Each row was made from one small tree. The marks that hang from a mark follow it in brackets, in the order of their numbers. Every link used is in the known rows. Write each row's tree.
In the rows, 128 means zero.
Known rows:
J32{J477}: [127 157 156 101 103 109 152 143 157 144  91 119 116 152 126 152 154 146
 114 125 138 127 121 125 100  71 115 116 104 166  89 106 140]
J578{J45}: [143 120 168 113 142 101 184 146 185  75 138 104 107 149  93 148 137 124
 103 127 129 130 156 108  85  95 143  99  87 149  78 138  94]
J460{J32{J477} J920{J606{J45}}}: [147 153 132 101 200 154 148 167  93 139 167 126 154 124 124 118 115 103
 184 172 106 145 127 165 121 103  90 134  72 174  92 120 117]
J32{J606}: [131 110 173 117  98 119 175 126 141 119 119 143 118 120  91 155 152 130
 118 119 158 117 130 140  95  96  83 132 104 161 111 141 148]
J920{J293{J32}}: [123 100 118 120  93 133 108 123 155 110 145 125 102 105 157 126 144 166
 118  88 105 130 107  95 125 143 124 116 144 118 132 139 122]
J293{J32 J920}: [120  67 153 101  83 156 122 157 134 107 160  99  83 127 152 134 148 142
  73  68  92 115  83  62 164 128 136  75 121 105 105 164 132]
J606{J45 J920{J293{J32} J477}}: [112 105  69 144  90 135  71 132  73 119 167 168 105 134 186  76 143 177
 158 124  74 156 131 152 172 195 112 167 158  98 131 111 150]
J45{J578 J606{J32{J477}}}: [133 127 122 125 142 171 126  76 130 155  52 120 157 113 118 142 120 118
 104 175 178 156  96  95 119  97 147 141 127 137 181 121 115]
J45{J578 J606{J920{J477}}}: [129 119 101 137 140 118 115  91  94 122  89 123 116 130 152 110  97 132
 107 163 156 150 130  93 168 166 139 150 149 137 149 136  95]
J32{J460 J477}: [ 93 172 141 129  87 124 138 164 153 153  89 136 131 129  84 145 176 116
 156 103 140  98 100 144 103  62 111 137 117 158  95  96 153]
J920{J293 J460 J606{J45{J477}}}: [119 166 114 174 139 122  60 105 131 132 150 162 150  99 179  88 117 118
 161 116 128  58 146 170 155 201 150 151 181 100 146 119 133]
J32{J477{J45{J606}}}: [139 187 141  91 126 101 142 128 146 182 112  87 126 166 144 154 112 133
 126 161 145 127 105 121  78 104 132 123 167 154 147  90 150]
J293{J920{J460 J477{J45} J606}}: [147 191 110 131 136  87  53 152 121 156 152  86 108 133 168  86  90 136
 115 111 110  41 135 177 145 176 152 107 170 155 141 115 137]
J606{J45{J477} J920}: [125  99 144 145 122 113 149 136 103 111 167 169 136 155 147 146 147 141
 104 134 116 154 139 141 167 172 136 122 150  84  94 139 128]
J293{J32{J477} J920}: [102 114 153  92  62 171 100 157 127 131 113 100  89 147 146 134 133 140
 116  75  88 116  89  71 168  95 121  87 105 109 112 135 158]
J606{J45}: [140  90 164 134 128 118 165 153 142 116 178 132 131 143 125 130 180 144
 104 124 130 140  92 127 109 116 131 126 127 147  92 129 129]
J293{J32}: [120  78 155 107 102 121 153 143 157 106 145 127 104 114 123 140 159 137
  83  96 124 128  94  78 130 103 120  94 125 134 126 140 131]
J553{J578{J45{J606}}}: [149 117 173 129 154  99 182 107 182  96 145  77 131 146 105 107 124 101
  91 119 156 106 146  91  99  82 153  83 102 101 114 127 113]
J45{J578 J606{J32{J477} J920}}: [128 117 109 158 135 164 130  70  83 161  44 143 147 115 114 159 128 135
  97 166 148 200 135 129 151 120 139 138 117 122 174 116 109]
J553{J578{J45}}: [153 106 178 141 148  77 188 151 186  78 156  89 128 152  94 104 128 136
  87 103 133 113 151 110  84  71 166  83  69 117  81 133 116]
J45{J477 J578 J606{J32{J460}}}: [116 120 105 149 161 166 119  93 148 131  94 143 177  87 108 143 102  75
 128 150 200 117  87  87 148 141 168 152 186  83 192 150 111]
J578{J45{J477 J606{J920{J293}}}}: [135 164  97 119 126 114 114  64 133  96 119 133 117 151 168 151  75 108
 158 147 117 143 212 107 147 200 153 122 144  63 114 138  77]
J477{J45{J606{J32 J920{J460}}}}: [151 127  85 162 152  89 153  82  92 186 135 124 123 138 114 162 158 141
  66 150 106 171 151 205 125 166 147 102 170 125 196  94 145]
J578{J45{J477 J606}}: [141 153 154  87 143 119 159  99 190  94 118 103 137 150 131 149  80  79
 136 157 170 102 170  65 121 136 160 103 141  97 113 148  91]
J578{J45{J606{J32 J920{J293}}}}: [149 136  73 141 134 138 143  44 112 107 115 137 116 130 130 159 130 128
 120 149 107 194 200 156 115 167 131 114 115  93 132 114  65]
J32{J460}: [108 129 143 137 109 111 160 162 162 124 132 133 123 120  87 148 184 110
 119  88 148 103  90 129 109  91 119 118 129 155  98 121 115]
J45{J578}: [135  75 171 137 150 114 149 143 155  98 120 113 121 119 126 139 132 144
  71 116 155 149  88  76 115 109 165 131 123 156 120 160  89]
J32{J477 J606}: [113 155 168 104  79 135 152 135 134 159  79 141 132 137  85 152 141 129
 160 130 156 115 146 152 101  66  75 144  90 164 111 115 177]
J920{J293 J460 J477 J606}: [134 211  84 148 118  87  44  90 137 148 119 137 115  92 177  74 102 139
 156 123 138  42 156 176 136 166 116 143 153 174 135 100 115]
J578{J45{J477 J606{J32{J460}}}}: [126 161  98 122 147 150 155  88 172 110 114 139 167 116  81 155 112  52
 166 166 176 108 149 120 121 124 144 123 147  81 146 126 112]
J293{J920{J460{J32} J606{J45}}}: [134 117 137 166 182 153  84 155  88 118 197 127 136 106 135  86 144 108
 122 104  83  88 122 165 143 147 137 101 113 145 116 137 125]
J460{J920}: [164 100 144  68 145  98 218 153 154 129 160  88 100 143 125 160 145 136
 104 118 119 151  96 110 137 101 116 106  96 163  88 150 112]
J477{J45{J578}}: [145  98 162 141 181  93 144 168 150 117 152  99 138 146 137 138 110 157
  73 124 133 151  85  98  84 128 188 139 162 148 148 154 108]
J45{J578 J606{J32{J460} J920}}: [107  87  92 194 144 163 141  85  92 136  86 155 148  89  78 157 160  98
  99 138 150 181 108 138 153 138 142 147 141 105 174 123  88]
J606{J920{J293}}: [137 123 103 140 105  93 127 109 109 122 135 139  92 132 161 151 160 170
  96  92  90 168 146 158 131 153 123 111 116 136  96 133  84]

Write each row's tree:
[161 176  60 126 162  79  69 125 115 144 147 122 128 126 160  63 106 162
 167 140 102  95 146 157 114 147 122 152 149 184 137 123 153] -> J920{J293 J460{J32} J477}
[ 95 147 147 112  72 176  64 138 124 123 102 115 103 106 152 131 119 119
 127  87 105  79 108  95 168 114 110  78 103 118 115 119 115] -> J293{J32{J477} J920{J606}}
[146 142 120 142 137  70 151  98 123 107 124  99 111 164 123  85 102 120
 123 151 133 121 195 131 135 125 138 102 100  99 103 112 125] -> J553{J578{J45{J606{J920{J477}}}}}
[133 170  65 152 101  62  80 104  93 145 119 138  95 136 169  88 134 178
 140 116  89 116 171 187 164 180 118 142 142 146 129 101 146] -> J606{J920{J293 J460 J477}}
[150 185 129  86 180 111 131 143 123 175 131  99 146 159 135 144  93 131
 138 180 124 146 123 121  55  96 124 114 145 173 152 111 147] -> J460{J32{J477{J45{J606}}}}
[ 92 143 125 112  55 177  80 125 120 151  86 152 128 111 127 122 118 146
 191  98 111 119 136 122 116 111  73 163 113 119 151 109 193] -> J920{J293{J32{J477 J606}}}
[120  49 156 186 154 142 151 151  88 101 148 152 133 133 129 120 161 157
  77 124 110 192 114 119 149 154 164 152 124 116 117 145  98] -> J606{J45{J578} J920}
[133 149 153 122 159 129 114 132 139 162  80  87 142 151 150 136  87 131
 112 162 151 143  97  87  87 120 175 151 166 142 179 122 130] -> J32{J477{J45{J578 J606}}}
[135 123 144 123 131 114 177  97 135  96 123 115 100 147 110 161 141 104
 109 149 123 166 191 112 117 132 134  97  99 116  99 124  71] -> J578{J45{J606{J920}}}
[159 146 118  94 154 138 168  64 175 104 110 121 156 136 116 157  81  82
 119 191 183 132 167 100 121 138 152 103 139  86 136 135  97] -> J578{J45{J477 J606{J32}}}
[113  73 179 151 145 167 131 143 126 110 130 167 177 119 117 107  94 112
 141 142 175 123 124 109 136 155 152 195 156  87 148 169 164] -> J32{J606{J45{J477 J578}}}
[156  97 142  73 179 131 202 160 106 126 174 117 132 122  83 151 116 116
 166 154 122 159 146 144 108  89  66 128  64 173 109 173 146] -> J460{J32{J606} J920}
[126  86 117 163 146 127 113 147  74 109 134 153 135 146 144  83 131 158
 115 150 122 167 124 134 166 168 159 176 135 129 115 127 114] -> J606{J45{J578} J920{J477}}
[ 75 126 130 112  50 188  84 188 129 144 111 117 111 131 117 126 159 110
 152  63  89  93  71  99 164  84 109 108 119  98 118 114 170] -> J293{J32{J460 J477} J920}
[ 72  94 115 171  80 197  90 154 109 129 165 184 145  94 101  92 170 113
 210  80 103 104  98 161 123 145  80 195 149  87 157 120 200] -> J920{J293{J32{J460 J606{J45}}}}
[ 80 154 116 143  59 156  63 117 116 176  83 148 127 102 114  96 132 148
 194  99  94  91 150 157 129 119  91 167 122 122 183 102 231] -> J920{J293{J32{J477 J606}} J460}
[174 108 141 140 155 109 189  78 165 110 140  95 146 133  85 121 126 107
  84 139 159 131 141 123 100  89 153  80 101  95 137 120 118] -> J553{J578{J45{J606{J32}}}}
[153 176 135  93 179  93 134 181 123 155 145 108 139 171 123 140 109 156
 130 165 105 151 120 144  51  83 132 119 125 185 120 119 151] -> J460{J32{J477{J45}}}
[115  98 167 153 179 189 117 171  82 128 112 158 184 128  87  93 103 124
 176 166 132 160 126 133  85  90 115 190  90 157 141 145 176] -> J460{J32{J477 J606{J45{J578}}}}
[115 146 134 131 128 144 145 143  62 144  98 166 137 139  76 155 128 134
 166 151 108 176 190 180 102  85  56 134  65 167 101 127 160] -> J460{J32{J477 J606{J920}}}
[125 127 131 173 168 154  53 106 135  92 136 161 168  93 195  89  69 127
 148 127 155  98 123 102 145 206 178 176 178  88 144 153  77] -> J920{J293 J606{J45{J477 J578}}}
[126 136 152 150 116 121  94 129 131 125 137 102  98 106 141 125 139 112
  85  68 120  55 125 146 167 137 135  81 123 142 114 137 105] -> J293{J920{J460 J606}}
[175 141  76 110 155 128 142  75 128 131 149 123 125  87 153 152 120 136
 138 125 130 147 130 175 137 158 102 115 110 143 121 132  67] -> J460{J920{J293 J606{J32}}}
[129 103 112  79  76 136  85 155 126 111 143  95  88 141 166  96 113 144
 111  95 109  97  86  73 190 143 119  96 138 116 109 145 144] -> J293{J32 J920{J477}}
[135 155  96  81 128  94 163 173 141 146 148 107 112 142 114 122 138 113
 180 131 132 103  94 147 154 109  93 146 129 167  98 125 132] -> J32{J460{J920{J477}}}
[100 143 152 132  72 134 157 125  87 160  72 167 119 138  82 163 158 137
 146 126 126 154 183 179 119  94  69 145  75 146 104 110 167] -> J32{J477 J606{J920}}
[ 84  69 144 144  93 173 130 142  74 119 155 200 142 126 111 132 135 124
 153 128 108 155 161 144 180 171  96 156 140  48 141 146 197] -> J293{J32{J606{J45{J477} J920}}}
[131 109 153 118 155 132 126  97 162 114 102 115 142 123 157 136  76 103
 102 155 190 115 105  34 155 152 172 134 174 102 165 173  99] -> J45{J477 J578 J606}
[160 163 118 106 127 105 148 132 138 172 120 120 146 160 108 163 132 168
  96 155 135 162 105 169  69  88 135 119 140 157 140  91 160] -> J606{J32{J477{J45}}}
[119  84 115 179 161 179 122 148 124 112 143 175 194 104 101 114 128 103
 127 141 170 132  72 128 143 145 175 176 169  76 156 143 137] -> J606{J32{J460} J45{J477 J578}}
[ 93 120 121 121 133 151 148 159 147 127 156 125 120  72 104 142 151  81
 166  86 117  98  97 128 161 117  90 114 113 129 127 130 106] -> J293{J32{J460{J920{J606}}}}
[103  86 120  91 113 146 173 184 149 126 169 107 109 110  94 143 167 104
 155  93 101 128  78  96 158  97 105 115 115 117 133 140 149] -> J293{J32{J460{J920}}}
[143 199  87 128 114  92  61  86 139 114 123 138 110  96 193  97  96 139
 155 130 157  70 144 150 123 159 106 139 148 171 108 110  76] -> J920{J293 J477 J606}
[153 166  64 123 119  54  90 127  92 148 150 126 105 169 193 118 106 192
 132 133  90 151 157 183 111 193 134 145 174 139 116 111 118] -> J606{J920{J293 J477{J45}}}
